What can hang from each mark
kulav: piven
dige: bamek muben
pugub: piven
ralat: dige piven rofenot
piven: pugub ralat rire
muben: dige kenub
kenub: kulav muben

Every row comes from one small tree of marks. The marks that hang from a mark follow it in brackets, in alphabetical order. Every link used is in the known rows. Which tree was each row made from?
Known rows
muben{dige{bamek} kenub{kulav}}: -0.593	3.247	-1.966	-2.218	1.314	4.464	0.579	-0.231	1.481	0.496	1.199	2.880	0.415	0.393	-2.235	-2.555	1.359	3.614	2.636	-1.036	0.933	-0.219	0.874
muben{dige{bamek} kenub}: 0.477	3.197	0.482	-0.845	3.118	3.371	1.244	0.369	1.422	0.478	1.479	1.259	-1.264	-0.382	-2.199	-3.280	1.130	3.329	1.989	-2.094	1.372	0.154	1.135
dige{bamek muben}: 0.331	3.281	0.828	-0.113	1.686	0.655	-0.297	-0.772	2.393	-2.908	-0.017	1.390	-1.384	2.092	-1.264	-1.988	-2.035	4.299	-0.155	-0.914	-0.958	-2.138	-1.065
dige{muben}: 0.570	2.582	0.482	-0.534	0.361	0.523	-0.306	-0.148	1.273	-1.656	0.147	1.269	-0.482	0.372	-0.451	-1.443	-1.010	2.606	-0.517	0.085	-0.656	-1.351	-0.388
pugub{piven{rire}}: -1.351	-1.292	0.041	2.138	-1.734	-0.019	0.443	-0.503	2.257	-0.812	-1.203	0.332	4.167	-0.570	0.716	0.351	-1.718	-0.266	-0.701	1.484	0.216	0.400	-2.735
muben{dige kenub}: 0.927	2.218	0.021	-1.535	2.182	3.173	1.738	0.954	0.528	2.154	1.616	0.948	-0.761	-2.481	-1.579	-2.823	2.128	1.595	1.763	-1.041	1.887	0.675	1.960
pugub{piven{ralat{rofenot} rire}}: -2.591	-0.803	-0.428	2.333	-1.635	-0.967	1.280	-1.016	1.197	-0.679	0.813	3.316	3.715	2.122	0.700	-0.575	-0.896	-1.233	-0.361	1.721	2.824	-0.570	-0.891
pugub{piven{ralat{dige rofenot} rire}}: -3.584	1.798	-0.699	2.053	-2.446	0.448	2.015	0.261	0.097	0.412	-0.294	3.919	3.510	-0.168	2.823	-0.345	-0.123	-0.463	-0.644	2.648	3.230	0.082	1.242
kulav{piven{ralat{rofenot}}}: -1.069	1.910	0.221	-0.470	-0.246	-1.405	-0.131	-2.023	-0.213	0.629	-0.707	3.266	-0.184	2.933	-1.826	-0.020	0.685	-2.327	-0.630	0.713	2.182	-4.526	1.695
dige{muben{kenub{kulav{piven{rire}}}}}: 0.239	3.900	-2.257	-0.350	-1.610	1.516	-0.980	-2.057	3.044	0.454	-0.153	5.431	3.089	-0.127	-2.780	-0.069	-1.015	0.857	-1.101	0.456	-0.548	-5.115	-0.582
ralat{dige piven rofenot}: -3.469	5.156	-1.930	-0.033	1.125	3.569	1.965	0.926	-2.503	1.722	-1.156	3.098	-1.236	0.834	1.888	-3.138	3.940	-0.225	-0.941	0.227	1.473	-1.019	4.443
pugub{piven{ralat{dige{bamek}} rire}}: -2.196	1.343	1.673	2.473	-2.545	0.207	0.822	-0.080	1.516	-1.840	0.315	2.357	2.549	0.269	2.520	0.719	-2.775	2.290	0.067	0.823	3.032	0.782	-1.969
pugub{piven{ralat rire}}: -0.907	-2.827	1.789	2.435	-2.682	-1.494	0.375	-0.508	1.630	-0.945	1.605	1.738	3.535	0.590	1.311	1.004	-2.499	-0.221	0.176	1.145	2.996	0.744	-3.284
kenub{kulav{piven{pugub}} muben}: -2.231	1.131	-2.029	-1.502	-5.166	0.230	-1.177	-4.884	0.332	0.769	-2.565	1.343	1.574	1.131	-2.054	1.986	-1.958	-1.345	-0.174	1.024	-3.051	-1.573	-0.312
dige{bamek}: 0.012	1.016	0.180	0.237	0.980	0.367	-0.513	-0.590	1.329	-1.573	-0.075	0.104	-0.614	1.902	-0.592	-0.544	-1.198	1.703	0.236	-1.065	-0.249	-0.492	-0.468
kulav{piven{ralat rire}}: 1.324	-0.301	0.983	1.882	-2.621	-3.498	0.138	-1.673	1.057	0.191	0.637	2.864	1.201	0.676	-0.831	2.328	-2.244	-0.965	-0.730	0.842	3.020	-3.428	-1.453
ralat{dige{bamek} rofenot}: -2.445	5.682	-1.960	0.244	1.277	2.270	1.044	0.133	-0.601	-0.850	-2.040	2.110	-0.805	1.230	0.148	-1.695	1.623	1.270	-0.813	0.403	0.387	-0.987	3.451
dige{bamek muben{kenub{kulav}}}: -0.833	4.093	-1.431	-1.770	0.332	3.992	-1.725	-1.008	2.667	-2.084	1.576	4.426	0.528	2.297	-1.688	-2.304	-0.532	3.461	0.580	-1.645	-1.391	-2.030	-0.213
muben{dige}: 0.558	1.265	0.002	-1.018	1.578	1.042	2.000	0.746	-0.098	1.123	-0.483	-0.164	-0.763	-1.391	-0.955	-2.129	0.586	2.987	1.514	0.241	1.468	0.372	0.309
kulav{piven{ralat}}: 0.395	-0.029	2.110	-0.487	-1.158	-1.651	-0.697	-1.760	0.068	0.334	0.311	1.543	-0.262	1.416	-1.595	1.543	-0.813	-1.275	-0.210	0.091	2.129	-3.319	-0.238
dige{bamek muben{kenub{kulav{piven}}}}: -0.715	5.241	-0.875	-2.374	0.399	3.561	-2.309	-2.803	3.308	-1.687	-0.690	4.815	0.746	2.500	-3.883	-1.315	-0.676	2.101	-0.118	-1.182	-1.625	-5.469	0.256
piven{pugub ralat rire}: 3.205	-2.526	-0.293	1.678	-4.581	-3.894	0.038	-1.927	0.391	-0.067	3.386	2.015	0.959	0.844	2.708	1.960	-3.589	-0.722	1.174	1.853	3.768	1.942	-2.313

Write each row's tree
-2.485	1.065	-0.452	2.517	-6.019	-1.942	0.279	-2.857	0.525	0.894	-0.098	4.438	2.593	1.067	-1.778	3.270	-2.725	-0.165	-0.956	0.317	-0.190	-3.554	-1.381 -> kenub{kulav{piven{ralat rire}} muben}
2.313	-0.530	-1.482	0.889	-2.800	-2.960	-0.975	-3.292	1.665	0.410	-1.648	0.577	1.710	0.309	-0.329	2.075	-2.293	-2.319	-0.357	2.628	0.907	-1.522	-1.643 -> kulav{piven{pugub rire}}
-0.044	1.647	-2.738	0.576	-2.493	1.324	-1.008	-1.731	1.861	1.636	-0.441	4.362	3.463	-0.300	-2.125	1.468	0.195	-1.894	-0.363	0.599	0.174	-3.409	-0.122 -> muben{kenub{kulav{piven{rire}}}}
-1.506	5.680	0.286	-0.612	0.426	3.654	1.051	1.198	-1.103	0.236	-0.222	2.844	-1.855	-0.231	1.945	-3.044	1.500	3.527	-0.505	-0.620	0.804	-1.354	1.870 -> ralat{dige{muben} piven}
-2.194	3.905	0.985	0.769	0.662	1.807	2.671	-0.460	0.938	0.191	-0.955	0.037	-1.967	-0.473	-2.589	-2.392	-0.935	4.999	1.025	-2.385	-1.332	0.045	0.226 -> kenub{muben{dige{bamek}}}
-3.431	5.121	-0.632	-0.730	-0.876	2.689	1.213	-2.654	1.796	0.233	-3.561	1.787	0.224	1.082	-4.830	-0.726	-1.147	4.242	0.918	-0.761	-2.218	-3.731	0.127 -> kenub{kulav{piven} muben{dige{bamek}}}
0.086	4.765	-1.274	-1.496	-2.150	-0.019	0.490	-1.634	-0.658	-0.636	1.786	4.636	-1.058	1.073	2.589	-2.081	-0.706	1.282	0.114	2.755	2.910	0.402	2.655 -> piven{pugub ralat{dige{muben} rofenot}}
-0.999	4.077	-1.397	-2.903	1.396	4.186	0.137	-1.893	1.980	0.851	-1.218	3.107	0.935	0.886	-4.299	-1.690	1.049	2.114	1.688	-0.704	0.704	-3.861	0.868 -> muben{dige{bamek} kenub{kulav{piven}}}
0.588	2.319	-2.945	1.260	-4.008	-2.163	1.607	-1.306	-0.859	0.835	1.684	4.030	0.919	0.297	3.534	0.794	-0.905	-1.306	0.287	3.127	4.486	1.838	1.862 -> piven{pugub ralat{dige rofenot} rire}
-2.017	7.407	-2.907	2.005	-0.015	2.331	2.454	0.979	-0.400	0.711	-0.758	5.591	-0.425	0.322	2.112	-3.910	1.490	2.675	-1.496	0.710	2.054	-2.562	2.560 -> ralat{dige{muben} piven{rire} rofenot}
1.619	-0.592	-2.446	1.814	-2.988	-3.363	0.966	-2.473	0.324	0.186	2.682	3.621	0.888	2.297	1.911	0.101	-1.813	-1.663	0.907	2.343	3.845	0.835	-0.377 -> piven{pugub ralat{rofenot} rire}
-2.056	3.467	-0.668	0.146	-1.027	0.576	1.519	0.506	-2.156	0.858	1.015	3.724	-0.657	0.379	1.678	-0.677	1.649	-0.437	-0.230	1.153	3.211	-0.356	3.900 -> piven{ralat{dige rofenot}}
1.599	0.820	-1.690	1.088	-3.302	-3.965	-0.132	-3.833	1.058	0.435	0.030	3.554	1.404	2.642	-0.111	1.071	-2.046	-3.463	-0.049	2.901	3.396	-2.471	0.073 -> kulav{piven{pugub ralat{rofenot} rire}}
2.300	1.514	-0.267	0.457	-4.925	-2.973	0.213	-2.446	0.253	0.831	0.255	2.770	1.442	-0.796	2.351	2.787	-2.536	-1.655	-0.252	2.960	4.168	-0.507	-0.031 -> kulav{piven{pugub ralat{dige} rire}}
-2.014	-0.127	1.274	2.187	-3.339	-0.005	1.377	0.441	0.533	-0.171	0.942	2.549	3.539	-1.600	3.082	1.193	-1.505	0.438	-0.282	1.910	3.216	1.446	-1.366 -> pugub{piven{ralat{dige} rire}}
-1.032	1.845	-1.716	-2.232	-0.872	2.874	-1.822	-1.938	1.119	1.377	-0.765	3.043	2.236	0.359	-2.699	0.435	1.703	-2.228	-0.210	-0.244	-0.648	-3.450	1.085 -> muben{kenub{kulav{piven}}}
-1.215	4.653	-1.252	1.537	-2.094	-1.562	1.758	-0.724	-0.654	1.084	-1.009	4.795	1.085	-0.122	0.319	0.908	0.121	-1.393	-1.463	2.030	3.592	-3.627	2.684 -> kulav{piven{ralat{dige rofenot} rire}}
-0.450	3.206	-1.323	-0.759	-1.529	-0.205	0.091	-2.121	-0.506	-1.203	1.491	3.171	-1.570	2.721	2.279	-0.974	-0.624	0.197	0.582	1.595	3.246	1.398	2.705 -> piven{pugub ralat{dige{bamek} rofenot}}
-0.625	4.331	-1.180	-2.845	-0.509	3.253	-1.884	-2.032	1.903	0.150	-0.441	4.437	1.612	0.667	-3.031	-0.889	0.501	0.699	-0.491	-0.092	-1.344	-4.752	1.025 -> dige{muben{kenub{kulav{piven}}}}
-1.371	1.099	-3.012	1.375	-6.164	-1.244	-0.280	-4.597	1.441	0.877	-2.268	2.450	3.054	0.253	-1.505	2.977	-3.346	-0.937	-0.481	1.919	-2.542	-1.541	-1.452 -> kenub{kulav{piven{pugub rire}} muben}
0.655	2.264	-2.202	1.288	-3.126	0.540	1.257	-0.541	-0.972	1.671	0.772	2.182	0.181	-0.954	4.299	-0.293	0.013	0.018	0.327	1.466	2.751	1.991	0.385 -> ralat{dige piven{pugub rire}}
0.263	5.491	-0.436	-2.050	-0.489	4.355	0.146	-0.576	-0.397	1.281	2.221	3.475	-1.710	-0.358	2.336	-3.870	1.462	1.161	0.135	-0.862	1.424	0.883	3.103 -> ralat{dige{muben{kenub}} piven{pugub}}
-0.857	0.023	-0.200	-1.455	-2.847	-0.488	-1.462	-2.679	-0.064	0.120	0.118	3.563	1.833	2.409	-0.898	2.270	-0.978	-0.910	0.408	0.992	1.494	-3.720	-0.641 -> kenub{kulav{piven{ralat}}}
-0.527	5.490	-0.517	2.051	-1.025	1.997	1.606	1.652	-0.190	0.622	-0.138	3.943	-0.381	-0.906	2.481	-2.210	0.018	3.527	-0.949	-0.193	1.852	-1.263	0.651 -> ralat{dige{muben} piven{rire}}
-1.707	8.012	-1.697	-1.275	1.832	3.724	1.209	1.011	-0.129	0.809	0.352	4.930	-0.598	-1.504	-0.183	-4.054	2.626	1.254	-1.643	-0.219	-0.185	-1.250	5.443 -> ralat{dige{muben{kenub}} rofenot}
-0.441	3.439	-2.056	-3.242	0.352	4.035	0.398	-1.416	1.146	2.548	-0.776	2.901	1.697	-1.301	-3.616	-1.418	2.026	0.574	1.523	0.416	0.809	-2.965	1.717 -> muben{dige kenub{kulav{piven}}}
0.372	2.400	0.539	1.532	-3.322	-2.050	0.999	-0.786	-0.228	1.300	-0.119	3.348	1.162	-1.378	0.834	2.284	-1.245	-0.288	-0.961	1.510	3.600	-2.514	0.564 -> kulav{piven{ralat{dige} rire}}
-0.371	3.180	-1.632	-1.989	-0.777	3.735	-1.193	-0.659	1.312	-0.060	2.003	4.352	1.598	-0.072	-0.993	-1.859	0.377	1.733	0.331	-0.705	-1.051	-1.424	0.739 -> dige{muben{kenub{kulav}}}
0.559	4.482	1.012	-0.411	2.281	2.576	-0.864	-0.368	2.430	-1.819	1.784	2.589	-1.582	1.253	-2.022	-3.137	-0.562	3.070	-0.309	-2.783	-0.511	-1.547	0.290 -> dige{bamek muben{kenub}}
1.221	4.397	-1.655	0.726	-2.465	1.082	1.024	-0.863	0.286	0.333	0.708	3.655	-0.347	-0.349	3.907	-2.130	-1.564	2.817	-0.303	1.145	2.297	0.428	-0.008 -> ralat{dige{muben} piven{pugub rire}}
1.348	-0.618	-2.004	1.672	-2.170	-0.775	0.411	-1.503	0.197	0.909	1.255	1.438	0.251	1.398	2.685	-0.755	-0.918	-0.504	0.817	0.708	2.309	1.125	-1.534 -> ralat{piven{pugub rire}}
